Every row comes from one small tree of marks. The marks that hang from a mark follow it in brackets, in the order of their numbers. Every link used is in the known rows. Which tree was each row made from?
Known rows:
K_482(K_146(K_601)): [  4 -14  -1   2   6   6  -6 -12  14 -16   2   2   1  -4  -8  -1   2 -10
 -10  -7 -14   2 -11   0 -13  -1  18 -13]
K_620(K_146): [-13   2  -7   0   0  -1  20  -4   2  -2  -1  -8  -3 -10   0 -12  -4  -4
  -7  -7   0  -1   2  -6   9  -1  -6  -8]
K_620(K_146(K_768 K_896 K_997)): [-17   5  20   4  23  -5   6 -31  13 -19  18  -5   6   0 -15  -5 -19  -8
  -6  -8 -18  11 -12  -2 -11   0  23 -27]
K_768(K_294(K_146(K_482 K_601 K_620 K_896)) K_781): [ -2   6  10   9  21  21   4  -5   7 -59   2  13  13  28 -16  12 -16   1
 -23   5 -26  14  -7  -7 -28 -21  26 -25]
K_997(K_146(K_294 K_768(K_295(K_952)))): [  9   2   3  17  49  17  -3 -13   1 -25   7   0  10  14 -18  12 -14  -8
  11   5 -15   2  -7  -2  -5   0   3   1]
K_295(K_768(K_146) K_952(K_431)): [ -3  -1  -8  15  11  -3  -1  -8  19   9  -8  -9 -10   9  -1  13 -18 -25
 -12   5   2  -5   8  -1  15   5 -52  31]
K_620(K_146(K_294 K_482 K_768(K_295 K_781) K_896)): [ -9   6  18   9  30   3  15 -28   9 -52   8  -1  14  23 -24 -16 -27 -17
  -8  -4 -29  25  -8  14 -26 -20  21 -36]
K_997(K_146(K_294 K_482 K_620)): [ 17   5  24  14  17  11   3 -11   1 -28   8  -8  16  22 -10  29  -5  -2
   2   8 -18   7 -25  12   5  13  25 -24]
K_620(K_146(K_294 K_482 K_601 K_896 K_997)): [-10  19  31  11  16  -1  -1 -35  17 -47  19   2  13   5  -2  11 -29 -15
 -12  -1 -29  22 -34   1 -15   9  44 -50]
K_620(K_146(K_294 K_601 K_768(K_295) K_896 K_997)): [-15  13  23  13  51   6  -5 -40  17 -50  22   5  12   9 -11  -6 -37 -18
  -2  -7 -32  20 -20 -13 -24  -2  39 -47]
K_295(K_768(K_146)): [ -4  -5   4   9  -5   8  -1   3  12   2  -2 -13  -1  11   3   6   0  -7
  -5  -2  -7   0   8  -2   1  -4 -30  21]
K_896(K_146(K_601 K_768)): [ 11   0  14  11  27  12   1 -20  13 -22  22  -1   0   5   3  20   7  -8
 -11  -5 -26  -4   2   6   1 -13  18 -23]
K_896(K_146(K_482)): [ 12  -2  10   7  -5   4  16 -12  13 -12   6  -5  -1   7   0  21  11  -4
 -11   0 -17  -4   3  21   8  -9  13  -5]
K_482(K_146(K_294 K_601 K_620 K_997)): [  6  -1  29   6  41   5 -15 -33  27 -42  15   8  13   6  -9  15 -22 -12
 -13  -5 -20  17 -33  -6 -21  17  44 -33]
K_781(K_768(K_146(K_482 K_620 K_896) K_294)): [  0  -9  24  16  -9   2  -3  -5  12 -21  -1  -8  10  28 -21  18 -23  -9
  -6   1 -30  16 -21  14  -7 -17  13 -11]
K_294(K_146(K_482 K_601)): [ 11   6  15  12   8  12  -9  -3   5 -27   7   1   7   1  -7  24   2  -2
 -14   3 -12   7 -11  -6  -2   0  21 -12]
K_768(K_294 K_295(K_952(K_431)) K_781): [-15   1 -41   5  46  17  14  -2   4 -32 -20  19  -8  24 -12 -27 -32 -14
  -6   6  -7  -4  21 -18 -18 -31 -26  17]
K_952(K_295(K_768(K_294 K_781)) K_431): [ 14  10 -34   1  32  -4   0  -1   0  -6 -10 -13 -13  14  -2 -27  -1 -12
 -20   1  -1 -12   0 -13   6 -11 -35  18]
K_952(K_431): [  8   4  -6   2  21  -8   0  -6   0   7  -2  -3  -7   4  -5  -5   2 -14
  -7  -1   3 -11  -1  -5  12   2 -12  -6]
K_490(K_768(K_146 K_295)): [-13 -12  -6   6  10  12   1   5  -3 -11   6  -4  -4  17  14 -11 -28  -7
   3  -6  -8   7  27  -1  -6 -14 -15  15]
K_781(K_768): [  5 -12  11   8 -12  -6  -9   2  -1   7   2  -7   3  -4  -8   6  14  -6
   4   1  -7   5 -19   2   4  -2  -3  11]
K_781(K_768(K_146(K_482 K_997) K_294 K_295)): [ -9  -7   5  15  20  16  -6  -3  12 -24  -5  -2   3  24 -18   0 -26  -9
   1   1 -29  10 -11  -7 -14 -26   4  13]
K_768(K_146(K_482 K_601 K_896 K_997) K_294 K_781): [-20   9  11   9  31  22  -5 -13  15 -62   6  18  10  42 -14  11 -39  -2
 -27   5 -42  14 -11 -10 -43 -32  29 -27]
K_620(K_146(K_294 K_482 K_601 K_768 K_896 K_997)): [ -6  21  42  13  35   2  -6 -44  18 -55  30  -2  16   9  -9  10 -34 -19
 -12  -5 -37  27 -35   7 -21   3  45 -58]
K_781(K_768(K_294)): [  3  -5   4   9  -3   6  -4   4   0  -5  -1  -5   3  -3  -6   2   2  -4
   2  -1 -11   3 -16  -1  -1 -12 -10  14]
K_896(K_146(K_601 K_997)): [  2   3  11   9  23  10   0 -21  18 -20  19   7  -1   1   9  25   5  -3
 -12   0 -22  -7  -7 -10   0  -1  28 -15]
K_146(K_896): [ -2  -4   8   4 -14 -10  -3 -10   4  -5   1   3   6   8 -11   4  -5  -3
   3   2  -9   6  -5   9 -10   0  19 -14]
K_490(K_768(K_294(K_146(K_482 K_896 K_997)))): [ -1   6  18   7   6  15  -3  -8   1 -34  19  -3   6   2  12  10 -24  -1
  -7  -2 -12  13   3   5 -12  -2   4   7]
K_294(K_146): [  7   0   4   6  12   5  -2   5   2  -7  -1   1   5  -8 -14  14   8   6
  -9   0   6  -2   2 -14   3   3   0  13]
K_482(K_146(K_294 K_601 K_620 K_768 K_997)): [  9   1  41   7  60   9 -19 -42  28 -50  25   4  16  11 -16  13 -27 -16
 -13  -8 -28  22 -34   0 -27  11  45 -41]

Which tree is each row?
[ -9   5  -9  14  39  25  -7 -11  13 -43  -2  17   5  13 -13  -2 -29  -1
   2   1 -23   4   4 -30 -26 -17  27  -5] : K_768(K_294(K_146(K_601 K_896 K_997)) K_295)
[-22 -13 -22   4  32  14   9  10   3 -23 -15  14   0  37 -20 -19 -18  -1
  -9   1 -14   2  24 -20 -25 -36  -6  11] : K_768(K_146 K_295 K_781)
[  3   8   2   6  22  18   7   2   7 -25  -3   2   6   4  -9  10 -15   6
 -10  -1  -3   0   3 -13  -3  -5   1   1] : K_768(K_294(K_146(K_620)))
[ 19   6  34  18  45  17   3 -35  23 -56  22  -1  12  30  -3  24 -21 -19
  -7  -2 -41  17  -9  20  -7 -12  42 -48] : K_896(K_146(K_294 K_482 K_601 K_620 K_768(K_295)))
[ 13   8  42  14  57  12   4 -42  29 -51  23   0  13  29 -11  23 -25 -13
  -5   0 -34  17 -12  17 -10  -4  42 -31] : K_896(K_146(K_294 K_482 K_620 K_768(K_295) K_997))
[ 17   7  25  17  21  17  -5 -13   2 -38  14  -4  17  23  -1  34  -8  -6
  -1   8 -27   9 -32   6   1  13  38 -41] : K_997(K_146(K_294 K_482 K_601 K_620))
[ -9 -10  17  19  32  -1 -13 -14  20 -20   0   5   9  21 -20  16 -37 -16
   3   5 -17  18 -20 -10  -7   0   8  10] : K_781(K_768(K_146(K_294 K_620 K_997) K_295(K_952)))
[ -2 -11 -10  11   6  11  -2   4   1 -11  -8  -1   0   6 -10 -13  -6  -8
  12  -1 -16   3  -5  -7  -7 -22  -7  16] : K_781(K_768(K_294 K_295))
[-20  -1   9   8  67  14   1 -10  16 -49  -2  20  12  48 -22  -4 -42  -3
 -12   4 -21  16   2 -26 -33 -18  19 -10] : K_768(K_146(K_294 K_620 K_997) K_295 K_781)
[ -7 -11 -18  18  24   7  -2   1  10  -8 -15   0  -5  17 -20  -3 -29 -19
   0   2 -14  -1   1 -11   1 -23 -26  25] : K_781(K_768(K_146 K_294 K_295(K_952(K_431))))
[ -5   4   7   7  24  22   4  -2  13 -32   1   0   6  12  -2   4   1   0
 -15   2 -10   6   2 -19 -17  -8 -19  21] : K_295(K_768(K_294(K_146(K_620 K_997)) K_781))
[-13 -13 -11   0  11  12   5   5 -11 -22   8   4  -2  15  16 -23 -11  -6
   1  -3  -6  11  24  -2 -17 -18 -12  14] : K_490(K_768(K_295 K_781))
[ -3   7   3  -1  42  19   3  -6  -1 -34   8   5   5  17 -12 -12 -12   0
 -11  -3 -16   7   5   0 -26 -29  -8  -6] : K_146(K_768(K_294 K_781))
[  5  11  25  14  11  -3 -19 -20   8 -37  15  12  15  10  -2  18 -19 -12
  -1   3 -22  17 -26   1 -20   6  36 -41] : K_146(K_294 K_601 K_896)
[  5   5  32  12  39   5  -7 -30   9 -63  10   8  21  42 -31  -5 -29 -16
  -1   4 -37  34 -12  25 -42 -24  34 -34] : K_146(K_294 K_482 K_768(K_295 K_781) K_896)
[-10  16  30   8  11  -6   8 -32  16 -36  13  -2  13   4 -11   6 -27 -10
  -9  -2 -19  20 -27   7 -11   9  31 -32] : K_620(K_146(K_294 K_482 K_896 K_997))
[ -4   2  26  12   6  13 -10 -15  23 -23  11 -10   5  25   9  21 -18 -13
 -10   2 -26  14 -13   0  -6   4   5 -12] : K_295(K_768(K_146(K_482 K_601 K_620 K_997)))
[  3  -5  28  12  54   7 -22 -45  28 -54  18  11  16  14 -27   0 -29 -19
  -2  -7 -36  22 -26   0 -41  -2  51 -34] : K_482(K_146(K_294 K_601 K_768(K_295) K_896 K_997))
[ -8  -4   8   7   4  11  -8   3  -4 -14  19  -5  -2   9  25   8 -23  -7
  -9  -6 -11   8  11  -1  -3  -5  -8  -2] : K_490(K_768(K_146(K_601)))
[-11  -8   0   6   4  10   4   7   8 -10  -4  -5   1  21  -2  -1   5  -5
 -14   1 -10   2  11  -7 -12 -16 -34  24] : K_295(K_768(K_146 K_781))
[-10   0  -5  -2  11  18   7   7 -12 -29  12   2  -1   8  22 -13 -15   0
 -10  -4  -6   8  17   1 -17 -18 -23  13] : K_490(K_768(K_294 K_781))
[ -2  -3  17  15 -18   7  -8  -9  17 -17   5 -11   5  22   2  17  -9 -15
  -7   2 -27  12  -5  10  -9  -6  -2  -8] : K_295(K_768(K_146(K_482 K_601 K_896)))
[  0  11  29  16  17  14 -16 -16  21 -31  13  -7   8  18   7  22 -17 -14
 -10   3 -25  15 -17  -2 -12   3  -2  -3] : K_295(K_768(K_146(K_294 K_482 K_601 K_997)))
[-15   9  20  -1  33   6  13 -24   8 -35  16  -5   5   9 -12  -9 -15  -7
 -18  -5 -21  15 -12   2 -15 -11  14 -23] : K_620(K_146(K_482 K_768(K_781) K_997))
[-12  11  26  12  23  17  -7 -23  24 -52  10   7  11  41  -8  24 -55  -6
 -16   3 -41  18 -18  -1 -24 -12  44 -45] : K_768(K_146(K_482 K_601 K_620 K_896 K_997) K_294)
[ -9   8  11   7   4  -9  14 -17   8 -21   5  -3   9  -3  -9  -3 -16  -9
  -6  -6  -8  10 -11   1  -4   5  11 -24] : K_620(K_146(K_294 K_896))
[-15   9  -5   6  37  25  17 -16   5 -54   7  -2   2  19  -5 -24 -27 -14
 -13  -7 -34  14   1  -3 -21 -34  11 -36] : K_620(K_146(K_482 K_601 K_768(K_294 K_295 K_781)))
[-10  -7  14   8  27  15   5  -2   1 -47  10   2   8  40   7  -5 -40 -11
  -9  -1 -20  25  14   8 -21 -18   1  -5] : K_490(K_768(K_146(K_294 K_482 K_620) K_295 K_781))
[ 21   7 -24   2  18 -16  -7  -6   2  14  -6 -20 -14   5   1 -18   3 -16
 -12   0   5 -11  -4  -6  21   6 -26  14] : K_952(K_295(K_768) K_431)
